What can hang from each mark
dobipe: nupuf sipil
nupuf: dobipe gagod
gagod: deze nupuf pibi
sipil: gagod siza
deze: dobipe gagod siza
pibi: siza
siza: deze sipil

Every row comes from one small tree of marks. The marks that hang from a mark follow it in brackets, in alphabetical order. Every link used is in the known rows. Which tree was each row made from?
Known rows
sipil{siza{deze{dobipe{nupuf} gagod{pibi}}}}: [ 1.28 -1.72  0.22 -0.24  3.86  5.26  2.89 -6.05  0.37  0.34  0.76 -5.04
 -1.02  1.82 -1.11  0.86  3.15 -3.95  0.57  0.76 -1.31 -4.52  0.23]
dobipe{nupuf}: [ 0.48 -0.18 -0.11  2.97  0.04  0.84  1.17 -1.49 -1.07  0.77  3.61 -1.54
 -1.73  0.94 -0.57  0.02  1.37 -1.40 -0.33 -0.07 -0.14 -2.26 -1.56]
pibi{siza{deze}}: [-0.97  0.93  0.11 -2.49  0.21  2.13  3.99  0.14 -0.11  1.46 -0.53 -2.41
 -1.61 -0.94 -3.08 -0.82  1.52 -2.36 -1.13  0.74  0.73  0.58 -0.55]
sipil{gagod{nupuf{dobipe}} siza}: [-0.41 -1.37 -1.95 -0.54  1.20  0.49  8.55 -1.56  1.46  1.67 -1.61 -1.87
 -0.93 -1.28 -0.09  1.01  2.85 -1.12 -1.29  1.01 -2.04  0.28 -2.67]
siza{sipil{gagod}}: [-0.62  0.99 -4.29 -2.14  0.10 -1.29  2.55 -3.84  1.11  0.27 -0.12 -1.15
 -0.58 -1.11  2.56 -1.75  1.92  0.87 -0.69 -2.07  0.18 -0.77 -1.63]
sipil{gagod{nupuf pibi} siza{deze{dobipe}}}: [ 0.67 -2.20 -1.98 -3.76  3.19  5.35  6.30 -5.89  2.08  0.58 -5.74 -3.63
 -0.68  0.37  0.16  1.14  4.61 -1.55 -0.02  0.92 -0.59 -0.30 -0.19]
dobipe{nupuf{gagod}}: [ 0.04  0.57 -2.16  2.44  0.00  1.21  3.35 -1.99 -0.43  0.66  3.81 -2.52
 -2.50  1.02  0.42  0.23  0.91 -2.06 -0.79 -0.96 -0.04 -6.04 -1.84]
pibi{siza{deze sipil{gagod}}}: [-2.27  1.17 -4.57 -5.47  0.38  0.99  3.97 -2.41  0.66  2.43 -1.22 -1.85
 -1.36 -2.22 -0.38 -2.33  2.11 -0.71 -0.79 -1.27  1.67 -0.49 -1.06]
deze{dobipe gagod{pibi} siza{sipil}}: [-0.12 -1.74  0.12 -0.49  1.33  2.51  1.99 -8.18  1.90 -0.44 -1.11 -5.59
  1.01  2.54 -2.30 -2.18  2.71 -0.69 -0.51 -2.28 -1.69  0.06  2.27]
dobipe{sipil}: [-0.40 -0.67 -0.89  2.52 -0.35 -0.16  0.51 -2.33 -0.84  0.35  2.46 -1.73
 -0.41  0.57  1.19  0.17  0.51 -0.59 -1.14 -0.54  0.07  1.70 -1.93]
deze{gagod siza{sipil}}: [-2.22  0.04 -0.34 -0.30  0.16 -0.22  0.72 -3.53  0.53  0.61  1.30 -4.16
  0.82  0.59 -1.67 -2.28  0.94 -0.90 -0.68 -1.61 -1.16 -0.88  0.28]
gagod{deze{dobipe siza{sipil}}}: [ 0.03 -0.05 -0.70 -1.62 -1.03  3.80  0.96 -2.50  1.74  0.49 -0.22 -5.02
  0.50  4.68 -2.79 -2.20  2.80 -0.39 -0.44 -2.41 -0.05  3.11  2.97]
dobipe{nupuf sipil{gagod siza}}: [-1.84 -0.82 -4.96  5.63  1.67  0.22  0.47 -3.32 -2.07  2.13  4.54 -0.97
 -0.05 -1.78  0.52  0.68  1.22 -1.79  0.69  0.10 -0.65 -2.32 -3.67]
gagod{pibi}: [ 0.33 -1.11  1.10  0.82  0.04  1.01  2.40 -5.92  0.21 -1.84 -0.34 -2.87
 -0.96 -0.09 -1.59  0.01  1.99 -0.92 -1.31  0.32 -0.97  1.02 -0.52]
deze{dobipe{nupuf} gagod siza}: [ 0.70 -0.86  1.11  4.38  2.49  3.15  2.43 -2.01  0.09  1.33  1.50 -4.72
  0.30  3.47 -0.94 -0.46  1.94 -1.65  0.88 -0.92 -1.04 -3.39  1.63]
deze{gagod{nupuf} siza{sipil}}: [-2.56 -1.37  0.32 -1.11 -0.01  1.75  1.34 -3.04  0.57  1.33 -0.33 -5.20
 -0.06  1.25 -1.99 -1.93  1.58  0.00 -0.59 -1.11 -1.49 -0.92  0.04]
sipil{gagod{nupuf} siza}: [-1.12 -0.53 -2.57  1.11  1.37  0.85  4.60 -1.77  0.48  0.91 -2.15 -1.97
 -0.42 -2.06 -0.59  0.39  2.74 -0.60 -0.07  1.40 -2.32 -1.02 -2.41]
deze{dobipe gagod}: [ 2.89  0.25  1.16  0.86  2.49  1.64  4.35 -1.55  2.13 -0.70 -0.95 -4.18
 -0.26  2.91  2.80 -0.48  1.99 -0.53 -0.17 -0.58 -1.51 -1.83  1.44]
pibi{siza{sipil{gagod}}}: [-1.90  1.04 -4.37 -0.88  0.05 -0.88  3.58 -2.84  0.53  1.61  0.03 -1.47
 -0.91 -2.70 -1.58 -2.93  1.79  0.36 -0.59 -1.36 -0.39 -0.12 -1.45]
siza{deze{dobipe gagod{nupuf}} sipil}: [ 1.29 -1.10 -0.25 -7.17  1.79  4.27  3.53 -2.62  3.00  1.40 -2.26 -5.10
 -1.98  4.27  3.46 -1.31  3.25 -0.53 -0.98 -1.44  0.37 -2.08  0.96]
sipil{siza}: [-0.23  0.43 -0.54  2.21  0.14 -0.53  1.76 -1.50 -0.16  0.40  1.27 -1.41
  0.15 -1.36 -2.90  0.00  1.79 -2.61 -0.68  1.42 -2.64  0.54 -2.11]
sipil{gagod siza}: [-0.65  0.98 -3.38  1.74  1.47 -0.70  3.94 -1.90  0.24  0.24 -0.70 -1.00
  0.50 -2.82 -0.07  0.29  1.94 -1.31 -0.17  0.87 -1.83 -0.94 -2.16]

Which tree is each row?
[ 1.79 -0.94 -1.64 -2.28  1.69  5.59  5.18 -6.29  1.18  0.08  0.27 -4.20
 -2.99  3.58  0.85  0.89  2.72 -2.76 -1.05 -1.38  1.59 -5.44  0.59] => siza{deze{dobipe{nupuf{gagod{pibi}}}}}
[-1.38 -0.82 -2.57 -2.79 -1.36  0.61  8.11 -6.99  1.43  0.79  1.88 -3.78
 -3.11 -0.50 -4.98 -2.26  1.44 -2.05 -3.05 -2.24 -1.23 -1.01 -1.32] => nupuf{dobipe gagod{pibi{siza{sipil}}}}
[-1.02 -0.24 -1.74  0.09  1.27  4.22  4.24 -1.00  0.45 -0.02 -1.81 -4.63
 -0.29 -0.24 -0.81  0.51  2.79 -0.05  0.26  1.70 -1.69 -0.27 -0.53] => sipil{gagod{deze nupuf} siza}
[-0.56 -2.55 -0.73 -1.39  1.35  5.17  8.41 -5.28  1.27 -0.88 -2.03 -5.72
 -1.04  0.11 -2.30  1.05  3.34 -0.50 -1.12  1.44 -1.90  1.44 -0.41] => sipil{gagod{deze nupuf{dobipe} pibi} siza}
[-2.06 -1.75 -3.58  2.90  1.31  1.08  2.54 -2.78 -0.66  1.61 -0.05 -2.03
  0.10 -1.61  0.77  0.70  1.98 -0.26 -0.10  0.94 -1.48  0.53 -3.38] => dobipe{sipil{gagod{nupuf} siza}}
[ 1.26 -1.95 -2.07 -4.13  1.17  6.38  4.31 -7.16  2.78 -0.99 -3.90 -6.04
 -1.35  3.55  1.35 -1.46  4.58  2.46 -0.52 -1.88 -0.07  1.02  2.14] => siza{sipil{gagod{deze{dobipe} nupuf pibi}}}
[-2.50 -4.58  2.33  1.70  1.07  3.62  5.44 -6.59 -0.24  0.29  0.13 -6.62
 -0.03  2.31 -2.05  0.51  1.36 -0.70 -1.75 -0.34 -1.21  1.92 -0.26] => deze{gagod{nupuf{dobipe{sipil}} pibi} siza}
[ 0.99 -1.20 -1.44  4.92  0.96  4.96 -0.69 -2.10 -0.99  1.51  5.01 -4.14
 -0.24  4.10 -1.63  0.32  2.09 -2.32  0.57  0.22 -1.07  0.23 -0.10] => gagod{deze{dobipe{nupuf sipil{siza}}}}
[ 1.50  0.21 -3.11  2.92  2.48  4.62  3.21 -1.54  0.44  0.76  1.07 -3.73
 -0.20  1.98  0.09  0.46  3.44 -1.17  1.39  0.14 -0.87 -2.57  0.56] => sipil{gagod{deze{dobipe{nupuf}}} siza}
[-2.53 -2.13 -0.29 -5.84 -0.61  4.12  2.85 -6.10  0.34  1.68 -1.66 -4.04
 -2.68 -0.45 -5.32 -2.02  2.92 -1.11 -1.72 -0.06 -0.03  1.26 -0.90] => gagod{nupuf pibi{siza{deze sipil}}}
[ 1.34 -1.19 -0.55 -0.01  3.07  4.32  1.54 -2.42 -0.20  1.71  2.85 -4.51
 -1.40  4.49  4.51  0.49  1.44 -1.84  0.19 -1.02  1.76 -3.89  0.09] => siza{deze{dobipe{nupuf sipil} gagod}}
[-0.18 -0.28 -3.63 -1.23  2.39  3.14  5.13 -1.69  0.54  2.39 -2.12 -2.36
 -0.54  0.76  2.00 -0.57  2.26 -0.67 -0.10 -1.01  2.07  0.98  0.14] => pibi{siza{deze{dobipe{sipil{gagod}}}}}
[-1.36 -0.43 -3.69 -7.45  0.56  2.23  3.55 -3.24  1.51  1.56 -2.87 -2.43
 -1.93  0.36  3.46 -1.02  2.94  0.55 -1.06 -1.42  1.93 -1.32 -1.52] => siza{deze sipil{gagod{nupuf}}}
[-2.76 -0.95 -2.73  4.66  0.95  4.32  0.08 -2.37 -2.16  0.98  3.22 -4.74
  0.51  1.82 -0.40  0.07  0.96 -0.08  0.76 -1.12  2.04 -0.74  0.23] => dobipe{nupuf sipil{gagod{deze{siza}}}}
[-2.03 -0.86 -1.31 -3.68 -1.76  3.93  6.02 -7.14  1.51 -0.75  1.40 -6.89
 -1.37  2.82 -4.29 -1.27  1.69 -1.64 -2.74 -2.87  0.13  0.29  1.35] => nupuf{dobipe gagod{deze{siza{sipil}} pibi}}
[-0.02  0.11 -4.97 -3.34  1.50  3.03  3.94 -2.91  0.90  4.02  0.56 -1.96
 -1.91  0.79  0.07 -2.28  3.24 -1.23  0.20 -2.30  1.95 -2.96 -0.33] => pibi{siza{deze{dobipe{nupuf}} sipil{gagod}}}
[-1.76 -1.35  0.20 -7.24  0.56  3.09  7.58 -1.61  1.68  3.11 -0.08 -5.15
 -2.94  1.06 -1.68 -2.14  1.95 -1.60 -2.12 -0.48 -0.07 -0.91 -0.89] => pibi{siza{deze{gagod{nupuf{dobipe}}} sipil}}
[-0.04 -0.42 -2.49  0.33 -0.76  0.01  6.93 -2.45  0.53  0.74  3.30 -2.83
 -1.79  1.80  2.33  0.68  0.19 -1.67 -2.85 -1.77  0.38 -0.78 -2.55] => nupuf{dobipe{sipil} gagod}
[-0.58  1.39 -2.59  0.91  1.35  2.48  3.49 -1.24  0.25 -0.60 -0.43 -3.67
  0.42 -0.92 -0.52  0.24  2.15 -0.78  0.14  1.12 -1.19 -0.25 -0.23] => sipil{gagod{deze} siza}
[-2.35  0.28 -3.04 -5.75 -0.60  3.02  4.41 -6.79  0.68  0.93  0.07 -4.12
 -2.86 -0.92 -4.12 -2.07  1.55 -2.74 -2.05 -1.52  0.79 -2.53 -0.73] => nupuf{gagod{pibi{siza{deze sipil}}}}
[ 1.52 -0.42 -2.84 -4.03  0.70  4.96  4.23 -2.78  2.94  0.37 -2.99 -4.93
 -1.38  4.00  3.00 -1.59  4.08  2.41 -0.29 -1.95  0.36  0.54  1.79] => siza{sipil{gagod{deze{dobipe} nupuf}}}
[-0.26 -4.31  1.14  0.12 -0.52  2.45  5.42 -6.32  0.26  0.09  0.56 -3.80
 -1.66  1.95 -0.78  0.93  1.81 -0.30 -2.56 -0.05 -0.52  3.39 -2.15] => gagod{nupuf{dobipe{sipil}} pibi}
